Each row comes from the steps of one walk. Every step used is in the known rows, and no mark comes twice. Write the walk behind each row, first mark first.
Known rows:
E-X-Y: [-17 -30 -20  14  -7  31  -4   5  -6 -30  12  13 -23 -40  41  10   3 -17
   8  49 -33 -20 -47  -9  21  19]
C-E-W-Y-X-P: [ 10 -44 -24  15  43  40  15   3 -25 -48  -4  40  13 -67  45 -22  48 -23
 -33  18 -27 -20 -53  -9  30  26]
W-Y: [ -7 -48   0  31   1   7  -8  -8 -28 -31   4  45   1 -28  11  -5  -1 -22
 -15   9 -26 -10 -50 -11  -4  13]
E-X-Y-C: [-23 -44 -12  20   7  32 -10 -12 -20 -16  -1  17 -13 -29  58  -9  17 -30
  13  44  -3   1 -53  -5  -1  21]
G-C-E-X-P-A: [-45 -75  -3 -40  42  29  45  39 -47 -44 -13  21  24 -76  21  -7  47   9
 -24   7  22 -59 -12  -3  32  19]
X-Y: [-22 -29   7  16 -18   4 -22  -8 -18 -18  12  23 -30 -23  29   0   2 -30
 -16  32 -17 -11 -41   2   3  18]
E-W-Y-X-P: [ 19 -48 -13   5  29  32  -2   7 -13 -47  -9  17  18 -59  62 -20  25 -26
 -39  27 -36 -22 -57  -9  28  29]
C-E-W-Y-X: [  7 -42 -41  38  44  41 -10 -17 -36 -47   4  41  22 -67  21 -27  34 -20
  -5  22 -36  12 -61 -15   5   3]
E-C: [-25 -63   7  -8  18   9  -2  17 -21  -7  -1   8  12 -25  -1  13   3   9
   0  30  16   3 -22  -4 -27   9]
E-C-G-X-Y: [-29 -71 -12 -13  13  27   4   1 -42 -22  20   8 -13 -50  39   5  22  -9
  -5  55 -21 -32 -28 -16  19  -6]
E-W-Y: [ 21 -42  -8  16  22  18   5  -7 -18 -43  14  40  13 -47  19  -3  -7 -16
 -20  23 -45   0 -49  -1  11   5]
W-Y-C-E-X-P: [-12 -54 -17  17  40  47  45  11 -26 -35  -9  57   1 -52  47  -6  56 -18
  -8  13  -3 -32 -47 -14  30  34]
X-Y-C-E: [-38 -35   0  35  17  18  -4 -25 -45  -8   3  57 -23 -26  21 -19  52 -33
  -1  13  18   8 -39   5 -15  13]
W-E-C-G: [-59 -65   1 -18  27   8  29  -1 -50  18  14  38  19 -49 -21   3  47   9
  23  47   5   0  -5   1 -25   0]
G-A: [ -5 -34   6 -24   0 -20 -27   2 -36 -39  -7  31  19 -13   9   3 -23  -7
 -10 -21  15 -36 -27   2   7 -20]
W-E-X-Y-C: [-50 -33 -24  34   9  27   6 -14 -31  -2  -7  29 -22 -32  56 -10  28 -30
  11  42  -5  10 -43   3 -13  27]
Y-C-G: [-20 -67  19  -6  20   4 -11 -29 -41   3  15  36  34 -37   5 -27  52 -21
  29  31  19  -1 -29  -7  -8  -9]
W-E-X-P: [-30 -33 -24   7  11  15  40  32  -2 -15  -8  18  -1 -49  37   4  37   0
  -9  22  -8 -33 -23  -4  28  36]
P-A: [-44 -50  17 -29   1  -9 -17  10 -32 -30   0  12  34 -54  -6 -19  15   1
  -1   7   7 -30 -20   5   2  10]
X-P: [ -5 -42  18  -7  -1  -5   4  21  -1 -20  -3  14   2 -28  31  -3  24 -13
 -29   8   9 -36 -25  -2  22  28]
E-W: [ 20 -32  -8  -1  19   3  -4   2   1 -28  16   7  24 -45  10  -4   1  -2
  -5  25 -15   7 -33   3  12  -7]
W-E: [-48 -24 -15  36  -1 -17   2   0 -26   4  -2  31  -3 -27  -2  -9  23  -9
  -2   5   3   9 -17   3 -20  11]
W-Y-X-P: [ -3 -55  -5  16  12  24 -13   8 -23 -38 -17  23   7 -45  55 -23  30 -30
 -36  15 -20 -30 -56 -17  17  36]
C-G-W-Y-X: [-10 -47 -26  23  30  37 -46 -36 -46 -48   4  23  36 -77  41 -34  32 -34
   6  33 -34   3 -53  -7   8   3]

Which walk is each row?
[-18 -52 -35  42  40  47  25 -10 -37 -33   0  59   9 -50  21  -8  45 -13
  25  16  -4   0 -54 -18   5  11]	W-Y-C-E-X
[ -7 -53 -23  41  12  25 -39 -15 -33 -36 -10  24  17 -41  30 -27  14 -30
  -6  17 -26   1 -64 -24 -11  14]	W-Y-X
[  8 -53 -19  14  53  14  24   2 -36 -29   9  31  14 -46  -2  -4  25   0
 -25  10  11  14 -19   0   2 -23]	G-C-E-W
[-50 -15 -37  12  12  38  11 -17 -32 -25  19  26 -14 -73  47   2  33 -21
  19  60 -42  -9 -27  14  25  13]	C-G-W-E-X-Y
[-13 -59   8  37  14  11 -15 -23 -39 -19  -9  48   9 -18  33 -21  15 -34
  -9   7   3   9 -55  -7 -22  16]	W-Y-C
[-33 -44 -23  44  24  21  -5 -17 -46 -23   0  38 -23 -32  44 -21  50 -28
  -8   7  14  -3 -37  -9   6   2]	G-X-Y-C-E
[-21 -52 -11  32   5  13 -25 -14 -33 -22  -6   6 -17 -22  71 -21  15 -35
 -17  21   6  -6 -45 -11   3   7]	G-X-Y-C
[ -2 -67  -3 -19  17   6  16  19 -17 -30  11   6  16 -55  42 -13  46  -7
 -19  16  -3 -60 -18 -22  55   1]	C-G-X-P
[  8 -25 -18  12  38  11  16  -3 -13 -29  21  36  18 -54 -10  -7  33   2
   1  14  -8  10 -26   4  15 -10]	C-E-W
[-33 -63   4 -39  12   0   4  36 -25 -49 -10  -8  28 -67  44 -20  28   3
 -35  -3   7 -70 -14  -5  47  20]	G-X-P-A
[ -5 -28  -9  18  38  26  10 -22 -29 -21  16  46  -6 -45  27 -14  40 -23
  -6  29  -4  18 -39  13   4   2]	X-Y-C-E-W
[ -9 -42  -2  11  21  22 -16 -32 -43 -46  17  46  20 -66  24 -12  20 -27
  -2  24 -33 -10 -37   5  16   1]	C-G-W-Y
[-34 -29 -26 -10  30  28  37  11 -16 -27   5  18  16 -80  47  -2  55  -6
   5  35 -16 -31 -12   9  45  24]	C-G-W-E-X-P
[-14 -31  -1  -7  20   8 -27 -26 -27 -32  22  13  33 -66  16 -14  30 -14
  17  27  -4  -2 -17  12  20  -9]	C-G-W
[-42 -23 -48  12  31  28  16  -8 -24 -24  13  18  25 -82  22  -4  39  -1
  38  38 -21   1 -16   7  20   1]	C-G-W-E-X
[-60 -51  -9  10  19   1  19  15 -35  11  -8  24   0 -26  -6  11  17  10
  -2  27  15  14 -10   6 -40  17]	W-E-C
[-21 -60   0  -6  37  35  -2 -19 -51 -40  13  42  21 -66  23   3  15 -15
  -2  41 -25  -3 -31   8   0   4]	E-C-G-W-Y
[-40 -56  10 -40  12  11 -20  22 -30 -38 -19  -3  39 -69  35 -34  41  -8
 -20  12   8 -48 -29   0  19  32]	Y-X-P-A
[-22 -65 -24   6  45  50 -32 -23 -56 -42  -2  18  35 -76  39 -20  28 -21
   6  49 -25   8 -46  -4  -9   6]	E-C-G-W-Y-X
[-18 -53 -14   4  -1  15 -10 -12 -34 -29  26  14 -15 -49  42  -9  25 -23
  -6  40 -30 -37 -33 -19  35  -9]	C-G-X-Y
[ 17 -47 -31  28  30  33 -26 -14 -23 -45   0  17  29 -58  36 -25   8 -24
 -10  31 -42  12 -65 -15   2   5]	E-W-Y-X
[  8 -66 -41  38  57  42  -3 -13 -58 -46  -8  36  20 -61  26 -24  26 -23
 -27  19 -19  17 -55 -18  -7  -8]	G-C-E-W-Y-X
[-16 -62 -39  26  42  34  30  16 -36 -31   0  27   7 -47   3   5  32   4
   6  13  18  -7 -26 -23   6 -11]	G-C-E-X
[-10 -49  13 -49  10 -13 -16 -11 -52 -32  12  46  35 -34  -5  -2   6  -6
  12  -1   8 -49 -20  -2  19 -34]	C-G-A
[-19 -52  -1 -46  19  23  -6 -22 -60 -34   7  46  18 -40  42  -1  13 -23
  24  29  -1 -44 -40   0  21 -20]	E-X-Y-C-G-A
[-11 -63 -21   2  40  33  48  32 -25 -32  -9  26  -2 -49  31   7  45   2
 -24  11  18 -37 -22 -15  31  15]	G-C-E-X-P
